Each row comes from the steps of one path. Every step used is in the known rows, and no mark comes twice. Write the path behind each row, first mark first.
Known rows:
duti-vonot-bepo: [ -4   2  12   2  31  -4   4 -14  -6  -4  15  10  11  -6  -1  12  -6 -11
  -4   5   3 -16   9   0  15   5  -6  -7  -9  -6   7  -5   0   8 -14  -4
  -7   2  12   2   5]
giropa-pifarel-lositup-buso: [ 10  -9  -8   2 -15   3   7  56  -2   9  10 -16   5  -6   2  -1 -26   0
   3  -9   1  -6   8 -16 -16 -18   3 -12   6  -4  -4  20   2  -4 -14  43
  -6   4 -30   4  11]
lositup-buso-tavati: [-16  -6  -9   0 -10  -6   6  23 -14  13 -12  -9   0   3   1 -12  -6  -9
   9  -4   5   8  12   0   0  -9   9  11  -1  -7  16  31 -10 -14  -3  22
   3   8 -18 -16   3]
tavati-lositup-buso: [ -4  -3  -1  -1  25   0  -2 -11 -13  -5   2 -12  12   5  -3 -12 -10 -12
  12   5 -10   2  -5  -5  -6  -4 -10  14   4   4  19  19   1 -10  -8  33
  -8  -3  -1 -15  -1]
giropa-vonot-bepo-tavati-lositup-buso: [  3   0  -1  17  37  13  12   9 -13 -14  51  -5  12  -1 -16  -3  13  -9
  34  -7  -5  10  -6  -6   6  11 -24   0   4   8  26  21   5  -5 -22  14
   3 -23   3 -14  -2]
vonot-bepo-lositup-buso: [  7  -4   7   0  23  17  14  10  -3   8 -15   0  11  -6   8  -4  -9 -11
  15 -18   9   0  40  -8   8   4  -8  11  -4  -3  32  17   3 -38 -21  -1
   3 -13 -17  -9   4]
vonot-bepo: [ -4  -1   8   8  22   6   7  -2  -5  -3  12   8   0  -9   0  15   9  -3
   1   0   1   0   5  -8   7   7 -12  -5  -9  -5  21  -5   4  -3  -6 -17
   8 -11   9  -2   2]
pifarel-lositup-buso: [  0  -6  -2   4  -7  16   7  23  -4   3  -8 -14   9   0   5  -9 -19  -5
  11   1   2  -4  21 -10 -10 -18  -4  -7   6  -6  24  30   0 -12 -14  35
 -17   2 -24  -2   2]
duti-bepo-lositup: [ 15  -1  -1  -4  22  -4   1  -1  12  16 -35   6  -3  -7   2 -21   1  -1
  -4 -25  12  -4  31   3  -5  -3  12  -4  13   6  17  -6   2 -21 -17 -42
  -9  -6  -6   6   5]
pifarel-buso-tavati: [-15  -8  -4   3  -5 -16   2  37 -15  12 -19  -4 -16  10   0  -8   3  -2
   4   7  17   2  11   0   6  -6  14 -15  -9   0  -6   3 -11  -2 -17  16
 -10   9 -15  -9   2]
bepo-giropa-pifarel-buso: [ 28  -5   1   1 -12 -16  -3  43  -6  17  -1   2 -13   6  11 -11  -9  -2
  -9  -7  16  -9  18   2  -5 -12  19 -16   3  12 -44  -5   8  11 -18  31
 -21   9 -25  -8  10]
vonot-buso: [ -5   0  -1   5   8  11  17  -4   5   3   6   7   3  -9   1   3 -16   3
  -3  -9   0  -7  14  -5   2 -14   2  -7   0   1  -6  -1  -1 -11  10   3
  -9  -2   9   0   0]
duti-pifarel-lositup: [  9   0   8   6   6  14 -10  27  12   5   7 -17   1  -2  -5 -11   1   0
  -5   9  14 -15  15 -11 -15 -13  -1 -21  27  -7  31   2  -2  -3 -18  12
   3  -1  -9  15  -3]
pifarel-lositup: [ -1  -3   0   6   0   8  -2  19   2  -4  14  -6   2   0   1  -3  -4   5
   5   6   8  -8  11  -8  -5 -13  -1 -19   6  -5  14  -1   1   2 -11  10
 -11   6 -10   6   1]
bepo-lositup-buso: [ 13  -1   0  -4   2  12   8   8   4  12 -26  -8   7   4   8 -19 -22  -9
  14 -18  10   2  33   0   5  -3   0  12   7   1  10  23   1 -34 -17  15
  -6  -1 -24  -4   3]
duti-pifarel-buso-tavati: [ -2  -6   2   0   5  -9  -5  44  -2  16 -19  -9 -16   5  -7 -16   8  -8
  -5   9  23  -5  15  -3  -6  -5  10 -14  14  -5   6   5 -10  -9 -17  19
   3   2 -13   3  -3]
buso-tavati-lositup: [-18  -4  -2   5  19 -18  -4   6 -16   3  26  -5  -2   8 -11 -14   8  -1
   7  12   0   3 -12  -4   8  -3   8   3  -4   3  19  -6  -3   3   0   9
  -5   4  12  -7   4]
giropa-pifarel: [ 13  -2  -5  -3 -17 -13   0  28   1   6  20  -4  -3  -8  -2   9  -6   5
  -7  -7   3  -4 -10  -6  -4   0  10  -3  -2   5 -26  -9   3   7   0   4
   4   1  -4  10  12]
vonot-giropa-pifarel-buso-tavati: [-21 -10  -7   5 -12 -21   8  75 -14  17   1  -7 -22   0  -1   3   2   9
   0  -9  19   2   7 -23  -1 -12  21 -21  -8   6 -25  15   7  -9 -25  19
  -5   9 -27 -12   9]
vonot-giropa: [-20   1   4   3   9   6   8   6   1  -1  -4  -1   0  -4  -1   2   7   7
   1  -2  -1   4   7 -17   1  -7  -2  -4   3   5  15  22  11 -17 -12  -6
  -2   5  -7 -14   1]
vonot-giropa-pifarel-lositup-buso-tavati: [-26 -12 -12  10 -16  -3  16  83 -12  14  12 -19  -6  -7   1  -4 -16   6
   9 -10  11  -1  19 -30  -2 -28  11 -16   4  -3  17  43   9 -21 -24  36
   6  13 -38 -16  15]
duti-bepo: [  8   0  -4   3  17  -5  -3  -5   5   6 -20   7  -2 -12  -1 -10   5  -2
  -9 -11  -2  -4   6   2 -11  -8   4  -7   6   0   9  -5  -1  -1  -4 -33
  -8  -7   2   1   3]
tavati-lositup: [  1  -2   2   0  25  -5  -6 -10  -6  -7  20   0   6   7  -8 -10  -1  -3
   7   7  -7   1 -16  -5   2   3  -6   3  -1   9  14  -8   2   2  -5  10
 -11  -4  13  -5  -3]
lositup-buso: [ -3  -3  -5  -3  -2   7   6  10  -4   4 -18  -8   6   1   5  -9 -15  -9
   8  -4  -6   2  11  -3  -6  -5  -5  11   2  -4  12  29  -1 -18  -4  18
   1   1 -16 -10  -1]
bepo-giropa-pifarel: [ 24  -2  -1   4 -11 -13  -3  30   0  12  16   5  -6   1   6  -6  -3   0
 -10 -13   5 -10   9   5  -5 -10  18  -5   9   7 -30  -7  10  14  -5   8
   0   9  -8  -7  16]
pifarel-lositup-buso-tavati: [-21  -9  -7   5  -8   4   6  46 -12   7   2 -15   1   3   3 -11 -13  -5
  11   3  10   1  24  -8  -1 -18   6 -10   2 -11  30  27  -7 -13 -14  36
  -1  14 -30 -11   5]
bepo-lositup-buso-tavati: [ -4  -7  -4  -4  -6  -1  11  28  -8  22 -16  -7   0   7   3 -21 -15 -10
  13 -14  17   6  42   3   9  -9  15  11   3   0  25  20  -6 -33 -17  16
   4   4 -27 -13   7]
vonot-giropa-pifarel-lositup: [ -7  -5  -2   8  -7   2   7  56   2   1  27  -9  -4  -7   1   7  -6  15
  -1  -9   7  -9   5 -33  -8 -19   7 -25   6   4   0  11  15  -4 -22  15
  -1   4 -20   1  10]
duti-giropa-vonot-buso-tavati-lositup: [-24  -6   5   9  38   6  11  11 -16   4  48  -7   0 -16  -4  -1  11   3
  15  10   4  -2  -1   4 -18  -2   7 -19  11   5  16  -6   0   1   9  22
   9  -2  20 -13  12]
bepo-tavati-lositup-buso: [ 19  -1  -8   1  14  -1   0  21  -3  -7  24 -10  14  11 -12 -20   2 -11
  19  -7  -7   8   1  -3  11 -11  -5  11   1   6  21  15   1  -8 -11  33
 -14 -11  -7 -12  -7]
pifarel-vonot: [-12   1   2   3  15  -9  -1 -21  -4   8 -14   4  -2   2   2  14   3  -7
  -6   2   0   1 -14   8   2  -3   0  -4  -2   4  28   2   2   0   0   6
  13  -3  -5 -11  -3]

Which path is each row?
[  1   2   6  14   5   9   4 -20  -8   5   8   7  -3   4   7  -8  10  -1
  11  -3   7   0   7  15  -8   6   5 -11  20  10 -11  14  10  12  -9  -2
   1  15  -8 -11   9] : bepo-giropa-vonot
[-13  -8  -3   2  24 -18  -3  23 -20   4   1  -5 -11  14  -8 -17   5  -7
  10  15  11   1  -5  -4   4  -3   6  -9 -10   7   8  -8  -7   0 -19  31
 -22   3   0 -14   0] : pifarel-buso-tavati-lositup
[ 10  -5   7  -1  12  -5   8  19   5  18  24   1  -4 -25   9  26  -3  -2
 -18  -6   5 -13   4   3 -20 -21  10 -22  -1   3   8 -15   6   2  16  28
  16 -12  -1  -8  10] : duti-giropa-pifarel-vonot-buso
[  6 -10  -8  12 -21 -13   6  64 -11  22  13 -11  -7   4   9 -20 -18  -6
   0  -7  17  -7  32  -5  -9 -31  22 -14  10  -1   1  22   4   3 -20  40
 -11  20 -39 -14  20] : bepo-giropa-pifarel-lositup-buso-tavati
[-24  -4  -4   5   2  -4  15  17  -4   9   6   4  -4  -6  -1   5  -5   0
  -1  -7   9   0  13  -1  12 -16  15  -7  -6  -3   8  -7  -6 -14  14   4
   4   6   8 -11   3] : vonot-buso-tavati
[  5  -2  12  -5  28  14  10  -1   2   4   4   7   2  -5   4   2   1  -1
   6 -10  16  -2  30  -9  14  11  -3  -2  -1   2  24 -10   6 -23 -15 -23
   5 -14   0   1   5] : vonot-bepo-lositup
[-15   5   5   2  16  -5   3 -16  -4   1   2   2   9   3   0   2   0   3
   0  -1   2  -9   9 -10  10  -8   5  -6   3   2   3  22  10  -7 -16   2
 -10  16   2  -2   0] : duti-vonot-giropa
[ 16  -1   3   7   1 -23  -5   5  -3  21   9  10 -10   0  10   5   4  -6
 -15  -8  10  -5  -2  11  -2 -15  16 -11   1  13  -8  -1  10  16  -8  15
  13   4 -14 -19  12] : bepo-giropa-pifarel-vonot
[-34  -4  -5  13   6   8  26   2 -11   7  17   3  -6 -10  -6   9   1   4
  11  -5  11  -1   1   5  -2  -3  10 -16  12   0  -4   6  -3  -5   7  -3
  13   7   7  -9   8] : giropa-vonot-buso-tavati
[-29  -3   3  23  35  -2  14 -22 -19  11  39  12  -3   2  -4 -17   2  -1
  18   2  12  -2   5   9   0 -15  13 -17  19  14  12   8   8   3  -3   9
  -4  12  12 -25  11] : bepo-giropa-vonot-buso-tavati-lositup
[ -1  -4  -4   2  -4   0   9  53  -7   4  19 -13  12  -5   2   4 -31   2
   1  -7   7 -19  24 -26  -4 -26   4 -19  11  -1   2  36  13 -10 -35  43
 -20  19 -31   2  11] : duti-vonot-giropa-pifarel-lositup-buso
[-13  -1   6  14  27  16  12  -8  -9  -7  29   4   1 -13  -3  14  16   0
  18  -1   1   2  -8  -2  -4  20 -15 -11   7   1  10   2   6   3  -9 -18
  17 -10   9  -6   5] : giropa-vonot-bepo
[-18  -6  -9  11  -2 -22  17  20  -7  22  21   6 -11  -8  -4  26 -10  -1
 -14 -11  12  -7  -8   0   7 -24  27 -15  -8   4   7  -9  -1  -4  12  17
  18   1  -6 -14   9] : giropa-pifarel-vonot-buso-tavati
[  5   4  18  10  34  -5  -4 -18  -8   6  19  15   8   1  11  -3   1 -14
  -7   1  11 -13  32   9  16  -6   1 -13   0  -1   5   2   9  12 -15  -6
 -19  10   7  -9   8] : duti-vonot-bepo-giropa
[ 11 -13   1 -12 -12 -25  -2  86 -14  19  16 -14 -19  -8   6   1  10  -4
  -6   3  16  -4  11  -1 -20 -11  25 -23  -4  -2 -26 -11  -5   9  -6  36
   3   0 -18  -4  17] : duti-giropa-pifarel-buso-tavati
[  3  -3  -5   5  -1 -19   0  11  -2  13   5   2  -8  -4  -1  25  -1  -4
 -13  -4   4  -5 -21   3  -6  -5  11  -9  -7  10  -1  -8   6   9   0  10
  20  -1  -8  -6   6] : giropa-pifarel-vonot
[ 26  -5   6 -12 -13 -10  -4  49   2   8  37 -10  -4 -19   6   5   6   5
 -10  -4   3  -3   6  -1 -23  -3  10 -10   0   1 -19 -11   5  12   8  14
  15  -6  -5   7  16] : duti-giropa-pifarel
[-20 -11  -7   3  13 -27   4  67 -20   7  13  -6 -16   5  -8  -1   1   8
   6   1  10  -1  -9 -30   0 -11  13 -15  -4  18 -11   5   7  -9 -27  30
 -16   7 -11 -19   8] : vonot-giropa-pifarel-buso-tavati-lositup
[ -3  -6   6   2  30 -12 -14  40 -12  11   1 -12 -11  10 -13 -27   9 -10
   0  19  16  -9   0  -5  -6  -5   3 -11  12   2  17  -2  -9  -5 -23  29
  -8   0   3  -4  -4] : duti-pifarel-buso-tavati-lositup
[ 15  -1   2  11  32   4   4  15  -7 -10  35  -3  16   4 -12  -4   9 -15
  21  -8  -8   8   7 -11  16  -4 -19  11  -9   4  37  10   3 -12 -14  20
  -6 -26   2 -14  -3] : vonot-bepo-tavati-lositup-buso
[ 22 -11   1  -8  -9   6   0  76  -3  11  25 -25   6 -18  13  -3 -15  -3
   0  -1   2 -10  26 -12 -33 -22   3 -21   7  -6   6  17   6   3  -8  50
  -6  -2 -29   6  18] : duti-giropa-pifarel-lositup-buso
[-21  -1   1   9  20  -8   7  -3   4  23  -2   0  -7  -9  -5   9   3  -9
 -16   0  19 -13   5   4   6 -21  11 -13  14  -5  48   1  -7 -15   3   8
  29  -2  -1 -17  -3] : duti-pifarel-vonot-buso-tavati
[ -6  -2  -4   3  -8  -7   8  40   2   4  11  -2  -7  -9  -2  14   1  12
  -5 -14   2   0  -3 -24  -2  -4   6  -8   3   9 -17  12  15 -11  -9  -1
   5   1 -12  -5   8] : vonot-giropa-pifarel
[  2   1  -1  19  26   3  -2 -21  -2   9 -13  14  -7  -8   4 -21  16  -1
   2 -15   5  -2  14  18 -19   0   7 -17  29  10  -2  11   9   9 -13 -31
  -5   9  -8 -12  10] : duti-bepo-giropa-vonot
[ 15   2   2   7  10   4   7  20   4  -6  34   5   1  -2  -9  12  26  -3
   6 -11   7   5  13  -7  22   1  -8  -8 -14   0  18 -10   0   5  -8 -19
   4 -21   2   2  -3] : vonot-bepo-tavati
[-35  -5  -6  16  34   1  20  -7 -18   1  39   4  -1  -5 -15  -2   1   5
  19   4   4   0 -15   2   1  -2   1 -12  15  10  10   0   0  -5   2  10
   2   4  20 -12   6] : giropa-vonot-buso-tavati-lositup
[  1 -12  -7  -1  10 -32  -3  61 -18   8  26  -5 -15   9 -10  -7   1  -1
   1   8  10  -5 -14 -10  -1  -8  17 -13  -8  11 -18 -15  -4   8 -14  37
 -17   4  -7  -3   9] : giropa-pifarel-buso-tavati-lositup
[  1  -3   5   6  15 -14   3   6  -5   9  19   9  -8 -13  -2  32   8  -6
 -11  -7   6  -5 -12  -7   2   2   1 -11 -15   4  16 -13   7   7  -6  -5
  30 -19   0  -7   7] : giropa-pifarel-vonot-bepo
[ 18  -4  -4  -5  20   2   5   1   6  17 -41  -2   4  -5   7 -29 -12 -11
   3 -31   8  -1  40   4  -8  -7  10   9  15   1  25  23   1 -35 -19 -18
 -11  -7 -22  -6   4] : duti-bepo-lositup-buso
[ 10  -5   4   0  20  -2  14  14  -4  22  -3   2   0  -8   6  19 -11 -17
   3 -22  15  -4  18  -5   6   0   0   1  -6   5  31  12  10 -30 -21  19
  28 -17 -26 -12  10] : giropa-pifarel-vonot-bepo-lositup-buso
[ -1   4   8   0  21  -4 -10 -13   7  12 -18  -3  -3  -2  -3   7  13 -12
 -15   6   6  -7  -7   6  -7  -6  -3  -7  17  -2  42   2  -1  -4  -6   6
  25  -8  -6  -8  -7] : duti-pifarel-vonot
[  3  -7  -7  -2  11  -5   7  16  -3  26 -40  -3  -2  -3   3 -30 -10 -11
   4 -30  14   2  41   5  -2 -13  22   8  10  -1  31  20  -5 -33 -18 -18
   2  -1 -29 -10   9] : duti-bepo-lositup-buso-tavati
[  3   1  14  12  24   7   3 -18  -7   6  12  15  -1  -3  10  -2   9  -6
  -3  -4   6  -3  27   1   9  -2  -5  -7  -3  -1  16   0   9   3  -8 -13
   0   0   1 -18   5] : vonot-bepo-giropa
[ 11  -5  17  -2  27 -13  -1  21  -7  14  29   0  -5 -26  10  33  19  -7
 -13   0   3  -4  -1  -3 -13   1   0 -16 -15   0  27 -16  11   9  -1   7
  30 -23  -1 -12  15] : duti-giropa-pifarel-vonot-bepo
[  0  -2  11   0   8  12   2   3  -6   0  25  -9   1 -18   7   5  25   3
  12   5   3   2   4  11 -30  14  -4 -15  20   0   4   4   4  11   1   5
  20  -4   1  -5   8] : duti-giropa-vonot
[ 21  -2   8  10  13  -8   1  21  -6  11  34  12  -8 -10   7   4   5  -5
 -10 -13   7  -6  13  -4   4  -3   8 -10  -1   5 -13  -2  13  12  -7  -4
   2  -6  -1  -8  14] : vonot-bepo-giropa-pifarel
[-10  -2   7  -1  26  -5  11   9 -13  17   4   2  12   4   4  -8 -15 -21
  10  -9  21  -6  51   3  24  -1   7   3  -6  -7  35  21  -4 -29 -24   7
  -4   7 -16  -7  12] : duti-vonot-bepo-lositup-buso-tavati
[ 11   1  19   6  44   8  -4 -21  12  17 -14   2  -3  -5   0   7  13 -14
  -6  -6  23 -11  17  -3   2   8  -9  -8  13   1  66  -9   5 -30 -23 -18
  35 -22  -5  -3  -5] : duti-pifarel-vonot-bepo-lositup
[  8 -10   3  10   6 -21   3  61 -21  22  18   7 -21  -1   7  -1   6  -7
  -4 -10  23  -5  27  -6   4 -15  22 -23 -12   5 -19  -6   6   7 -23  18
  -7   5 -18 -14  15] : vonot-bepo-giropa-pifarel-buso-tavati
[ 15   5  11  14  29   0  -7  17  13   6  22   2  -2  -5 -15  12  39 -13
  -8  -4  14  -4   3   1  17  -6  -8 -15   7   0  55  -3   1  -4 -14 -13
  32 -29   0  -6 -10] : duti-pifarel-vonot-bepo-tavati
[ 11  -4   7   3  19  -8   7   4   0  18   9  10  -6  -9   3  23   1  -6
  -6 -15  18  -5   8  -5   9   8   7  -9 -10  10  26 -17  10 -13 -16 -13
  28 -17 -10  -6  10] : giropa-pifarel-vonot-bepo-lositup
[  2  -7  -2  -2  -4  -8   8  58  -5   6  -5  -7 -14  -2   1   7  -1  10
  -2 -15  10  -3   8 -27  -8  -9  11 -20  -1  10 -30  10  12 -10 -28  20
 -12   5 -19  -7   6] : vonot-giropa-pifarel-buso
[ 38  -5  -2   2   8 -19  -8  32   1  21 -25  10 -17  -4   8 -21  -1  -6
 -19 -21  12 -11  26   3 -14 -22  25 -23  12  11 -34   1   7  15 -20  -1
 -35   5 -22  -4  13] : duti-bepo-giropa-pifarel-buso
[  1  -3  -5   8   4 -11  17   2   3  14  10   6  -5 -12   0  26 -18  -1
 -14 -13   7 -11  -8  -4  -1 -19  15 -15  -6   5  -6  -9   3  -5   8  21
  10  -6  -1 -11   4] : giropa-pifarel-vonot-buso
[  0  -1   3  14  47  -4   6  -6 -11   0  22   1  12   5 -11   9  16 -21
  14  -3  -2   5  -7  -4  23  -7 -21   3 -17   8  64  15   4  -9 -18  28
   6 -26   2 -28  -7] : pifarel-vonot-bepo-tavati-lositup-buso
[ -1   1  17  18  38  -3  -3 -40  -9  17  -4  19  -6  -1  10  13  18 -12
  -7  -2   9  -1  19  10  10  -7  -2  -9  -7   4  46   2  10   4 -11  -8
  13  -7  -4 -27   2] : pifarel-vonot-bepo-giropa
[-18   4  13   8  29   4  -4 -12   7  11 -20  -4  -5  -4  -3   7  23  -3
 -12   0   6  -6  -3 -13  -6 -11  -4 -10  20   3  55  23  10 -24 -21   1
  26  -6  -9 -14  -7] : duti-pifarel-vonot-giropa
